Each row comes from the steps of one path. Every step used is in the known rows, and no mark comes twice. Write the path behind each row, first mark first.
Known rows
z, a, f, k: [-0.39 -0.79  0.43  0.55 -0.96  2.50  3.02  2.17 -4.22 -0.01 -4.40  0.21
 -1.37  1.60  2.33 -1.71  2.07  3.15  2.50  0.70  2.36  3.88]
h, k, e, a, z: [-2.38  0.14  2.01  0.56 -2.41  1.04  4.16  3.33 -1.77 -0.29 -1.25 -0.55
 -2.27  2.59  2.46 -5.48 -1.93  0.04  3.66  0.37  0.93  2.91]
e, k, z, a: [-0.23 -0.48  0.77 -0.22 -4.63  0.94  2.34  1.79 -5.33 -0.35 -3.61 -0.68
 -2.40  2.38  2.82 -3.54 -1.75  0.85  3.80  1.32  1.40  1.90]
z, a, e: [-1.83  3.85  1.39  0.71 -2.76  1.44  3.55  1.72 -0.25 -0.41 -3.08 -0.17
 -2.77  0.74  1.10 -2.82 -0.87  1.87  1.73  0.25  3.44  2.82]
m, k: [ 2.76  0.36 -0.57  1.06 -3.12  0.63  0.67  1.22  1.26 -0.89 -1.64 -3.84
 -0.93  2.15  2.98 -3.50 -1.15  1.92  0.57  0.85  0.41  0.15]
m, k, z, a, f: [-0.09  2.88  0.50 -0.22 -1.75  0.93  1.86  2.51 -2.78  0.78 -5.30 -1.30
 -1.94  2.67  3.48 -3.40 -0.02  3.53  2.31  1.46  2.36  2.66]
h, k, e, a: [-0.59 -3.28  1.36  0.05 -3.14  0.93  4.24  2.82 -1.90 -0.74 -0.89 -1.08
 -3.13  2.22  2.22 -5.34 -2.14 -0.68  3.32  0.97 -0.71  2.20]
k, t: [ 1.09  0.28 -0.43 -0.26 -2.43  0.04  2.23 -0.42 -1.14 -0.42 -1.12 -1.69
 -1.34  1.88  4.76 -2.18 -0.73  0.58  1.11  2.18 -0.56  1.92]
t, k, e, a, f: [-1.84 -1.60  0.05 -0.53 -1.44 -0.19  3.83  2.98 -2.44  0.47 -3.40  0.37
 -4.50  2.45  3.26 -3.89 -0.83  1.78  2.78  0.13  1.12  3.17]
m, k, e: [ 2.46  1.28 -0.66 -0.15 -3.06  0.73  2.28  0.97 -0.41  0.04 -0.65 -2.47
 -2.86  2.52  1.39 -3.65 -0.88  1.71  0.35  1.96 -1.25  0.54]
m, k, h: [ 2.67  1.37 -0.53 -0.04 -2.82 -0.15  1.21  0.79 -0.15 -0.16  0.24 -3.25
 -2.64  2.75  4.08 -4.55 -0.30  1.49  0.76  1.28 -1.52  0.31]
a, f, k: [ 1.02 -2.22 -0.41  0.80 -0.69  2.22  2.41  1.47 -3.16 -0.20 -2.07 -1.21
 -0.72  1.05  3.98 -1.21  1.21  2.56  1.54  0.81  0.87  3.44]
k, z, a: [ 0.04  2.30  0.89 -0.16 -4.37  0.57  2.78  0.41 -3.21 -0.03 -3.26 -0.92
 -2.68  1.75  3.22 -2.49  0.02  1.18  2.29  2.55  1.04  2.61]
f, k: [ 2.53 -2.25 -0.30  0.86 -2.80  1.80  1.91  0.21 -2.44 -0.61 -0.55 -1.73
 -0.81  1.57  3.54 -1.48  0.12  1.33  1.27  1.56 -0.38  1.96]
z, a, e, k: [-2.18  0.94  1.24  0.74 -3.03  1.82  3.20  3.12 -2.36 -0.65 -3.21  0.05
 -2.68  1.32  0.69 -3.82 -2.64  1.51  3.19 -1.03  3.67  2.13]
f, a, e: [ 0.19 -0.16  1.00  1.28 -2.12  1.95  4.15  0.68  0.56 -0.30 -0.62 -0.08
 -1.47  0.75  2.22 -2.03 -1.24  1.46  1.81 -1.14  2.31  3.19]
z, a, f, k, m: [-0.87  0.63  0.29 -0.73 -0.55  2.78  2.68  0.48 -5.51  0.26 -3.97  0.71
 -0.96  1.88  2.34 -1.59  2.47  2.46  0.88  0.33  2.33  5.04]
t, k, e: [ 0.00  1.19 -0.28 -0.75 -3.22 -0.87  2.67  0.37 -1.51 -0.15 -1.15 -0.72
 -4.77  2.30  2.97 -2.56 -0.56  1.08  1.15  2.16 -1.31  1.77]
z, k: [ 0.84 -0.31 -0.02  0.30 -3.42  0.97  1.50  1.44 -0.51 -1.19 -3.09 -1.39
 -2.31  1.63  4.72 -2.69  0.54  1.72  1.05  2.03  0.88  2.47]
k, e: [ 1.22  0.66 -0.38 -0.18 -3.64  0.83  3.74  0.17 -1.65 -0.48 -0.30 -1.59
 -3.46  1.16  1.78 -2.44  0.08  0.59  0.89  2.17 -1.35  2.05]
k, m: [ 1.05  1.10 -0.37 -0.33 -3.40  0.90  1.95 -1.31 -1.21 -1.01 -0.85 -2.45
 -1.07  1.08  3.12 -2.19  0.26  0.14 -0.62  0.72  0.26  2.85]

Write each row's path
[-1.69 -0.56  0.57 -0.33 -2.51  1.34  2.84  2.91 -6.07  0.02 -5.06 -0.14
 -2.41  1.91  3.22 -3.25 -0.78  2.08  4.23  0.48  2.56  3.46] -> e, k, z, a, f
[-2.48  2.75  0.92 -0.84 -1.86 -0.66  2.28  1.86 -3.95  0.65 -5.76  0.44
 -3.98  2.47  4.98 -2.33  0.24  2.90  2.97  1.76  2.32  3.88] -> t, k, z, a, f
[-0.76 -0.56  0.48  0.93 -2.79  1.61  2.66  2.39 -1.32 -1.00 -1.01 -1.22
 -2.13  0.84  2.33 -3.38 -3.51  0.98  2.39 -1.02  2.21  1.76] -> a, e, k
[ 1.13 -1.20  0.05 -0.12 -1.14  1.89  2.43  0.70 -5.50  0.76 -1.88 -0.59
 -1.26  1.49  5.42 -0.88  0.38  2.44  2.04  2.20  0.00  3.94] -> a, f, k, z
[ 0.74 -1.34 -0.46 -0.38 -0.69  2.38  3.93  1.08 -4.90  0.54 -1.23  0.21
 -2.65  1.41  2.57 -1.29  1.48  2.35  1.50  1.81 -0.96  3.73] -> a, f, k, e
[ 0.33  1.34  0.27 -0.47 -3.72 -1.33  1.20 -0.04 -2.30 -0.08 -1.90 -1.43
 -3.43  2.41  6.01 -2.14 -1.58  1.20  1.85  2.57 -0.41  1.95] -> t, k, z
[ 0.28  1.15 -0.10 -0.63 -2.94 -1.69  1.68  0.08 -1.29 -0.46 -0.29 -1.35
 -4.59  2.65  5.67 -3.48 -0.08  0.83  1.56  1.46 -1.58  1.35] -> t, k, h
[-2.58  1.13  1.98 -0.37 -1.61  0.93  3.22  3.00 -4.08 -0.13 -4.84 -0.38
 -2.47  1.81  4.37 -3.63  0.06  1.72  3.86  1.76  1.88  4.38] -> h, k, z, a, f
[-0.71  1.98  1.11 -0.23 -1.82  2.21  2.22 -0.21 -1.77 -0.13 -2.81  1.24
 -0.28  2.88  4.43 -2.31  1.71  1.89  0.74 -0.46  2.85  5.22] -> f, a, z, k, m
[-1.41  2.26  0.75 -0.27 -2.27  0.99  3.32  1.67 -3.95  0.30 -4.91 -0.30
 -2.57  1.30  3.65 -2.29  1.04  2.41  2.66  1.80  2.29  4.19] -> k, z, a, f
[-0.07 -2.97  0.89  1.26 -2.39  2.30  3.63  2.02 -1.47 -0.57 -0.68  0.17
 -1.23  1.33  1.78 -3.02 -2.99  1.03  3.28 -2.45  2.70  2.44] -> f, a, e, k
[-0.11 -0.18  0.84 -0.43 -2.63  0.85  1.90  0.03 -1.25 -1.47 -0.79 -2.27
 -1.10  1.54  3.94 -3.63 -0.69 -0.55  0.62  0.67 -0.19  3.05] -> h, k, m
[-0.69  0.62  0.93 -0.01 -3.31  1.20  2.77  1.62 -3.68  0.00 -0.67 -0.64
 -2.68  1.23  3.87 -2.99 -4.32  0.88  2.73  0.48  1.26  2.24] -> a, e, k, z
[-1.26  3.91  0.69 -0.42 -2.49  1.31  3.04  1.61 -2.12  0.09 -2.54  0.63
 -3.26  2.44  3.55 -2.97  0.95  2.17  1.19  2.38  0.76  3.64] -> a, z, k, e
[-0.97  0.34  0.79  1.84 -3.16  0.87  2.73  2.38  0.00 -0.63 -2.30 -1.79
 -0.35  1.70  3.16 -3.97 -1.19  1.03  2.64 -0.64  3.11  2.39] -> e, a, z
[-0.50 -1.45  0.17 -0.46 -3.45 -0.59  3.28  1.88 -1.71 -0.05 -1.82 -0.26
 -4.57  2.98  2.82 -4.10 -1.90  0.54  2.57  1.01 -0.17  1.53] -> t, k, e, a
[ 1.28  3.02  0.69 -0.10 -3.85  0.52  1.22  1.32 -2.04  0.40 -3.81 -1.92
 -2.08  3.15  3.01 -3.65 -1.02  2.29  1.90  2.30  1.05  1.20] -> m, k, z, a
[-1.55  0.16  1.21  1.09 -2.82  1.35  2.08  3.39 -0.55 -0.46 -4.18 -0.28
 -1.16  2.56  4.84 -4.34 -0.70  1.89  2.69  0.29  3.62  3.13] -> e, a, z, k
[ 0.36  0.66  0.78  1.84 -2.47  1.48  3.12  0.50  0.07 -0.52 -1.45 -0.88
  0.11  1.67  2.85 -2.05  0.60  1.60  2.43 -0.92  2.43  3.23] -> f, a, z
[-0.09 -0.52  0.85 -0.29 -2.90  0.74  3.58  1.44 -1.64 -0.99 -0.17 -1.51
 -3.40  1.67  2.34 -3.83 -0.87 -0.16  1.96  2.08 -1.85  2.26] -> h, k, e
[ 0.51  0.30  0.11 -0.94 -2.02  0.31  1.51  0.54 -1.74 -0.41 -3.07 -0.12
 -2.14  2.80  6.37 -2.47 -0.14  1.52  1.05  3.07 -0.08  2.81] -> z, k, t
[ 0.00  1.91  0.49  0.65 -2.52  1.08  2.87  2.97 -0.49  0.62 -1.73 -1.49
 -1.67  3.42  1.59 -5.22 -1.85  1.85  2.02  0.18  1.47  1.20] -> m, k, e, a, z
[-2.13  1.64  1.19 -0.28 -2.55  1.58  1.84  1.51 -1.82 -0.22 -3.71  0.20
 -0.70  2.83  4.82 -4.21 -0.16  1.29  0.98 -0.16  3.64  4.36] -> e, a, z, k, m
[ 0.79  0.79  0.05 -0.81 -3.01  0.36  2.06  0.93 -1.86 -0.68 -1.23 -0.85
 -3.92  2.34  6.09 -3.75  1.32  1.31  1.10  2.29 -1.02  2.50] -> z, k, h
[ 0.48 -1.49 -0.39  0.09 -1.30  1.36  3.43  3.66 -1.21  0.65 -2.98 -1.39
 -2.52  2.62  1.72 -4.93 -1.03  2.40  2.04 -0.06  1.17  2.00] -> m, k, e, a, f
[ 2.42 -1.20 -0.21 -0.20 -2.50  1.11  2.35 -0.23 -3.88 -0.10  1.37 -1.17
 -2.50  2.14  4.69 -2.51  1.02  0.88  1.47  1.95 -2.39  1.85] -> f, k, h
[-0.05 -0.97  0.88 -0.32 -1.65  0.00  2.06  0.91 -1.25 -0.98 -1.05 -1.60
 -1.29  2.43  5.45 -3.54 -1.76 -0.08  2.27  2.23 -1.11  2.12] -> h, k, t
[-1.34  3.51  0.74 -0.46 -1.22  0.49  1.40  1.02 -1.70  0.04 -3.30  0.52
 -1.26  3.08  6.48 -2.55 -0.04  2.22  1.42  2.56  1.53  3.51] -> a, z, k, t
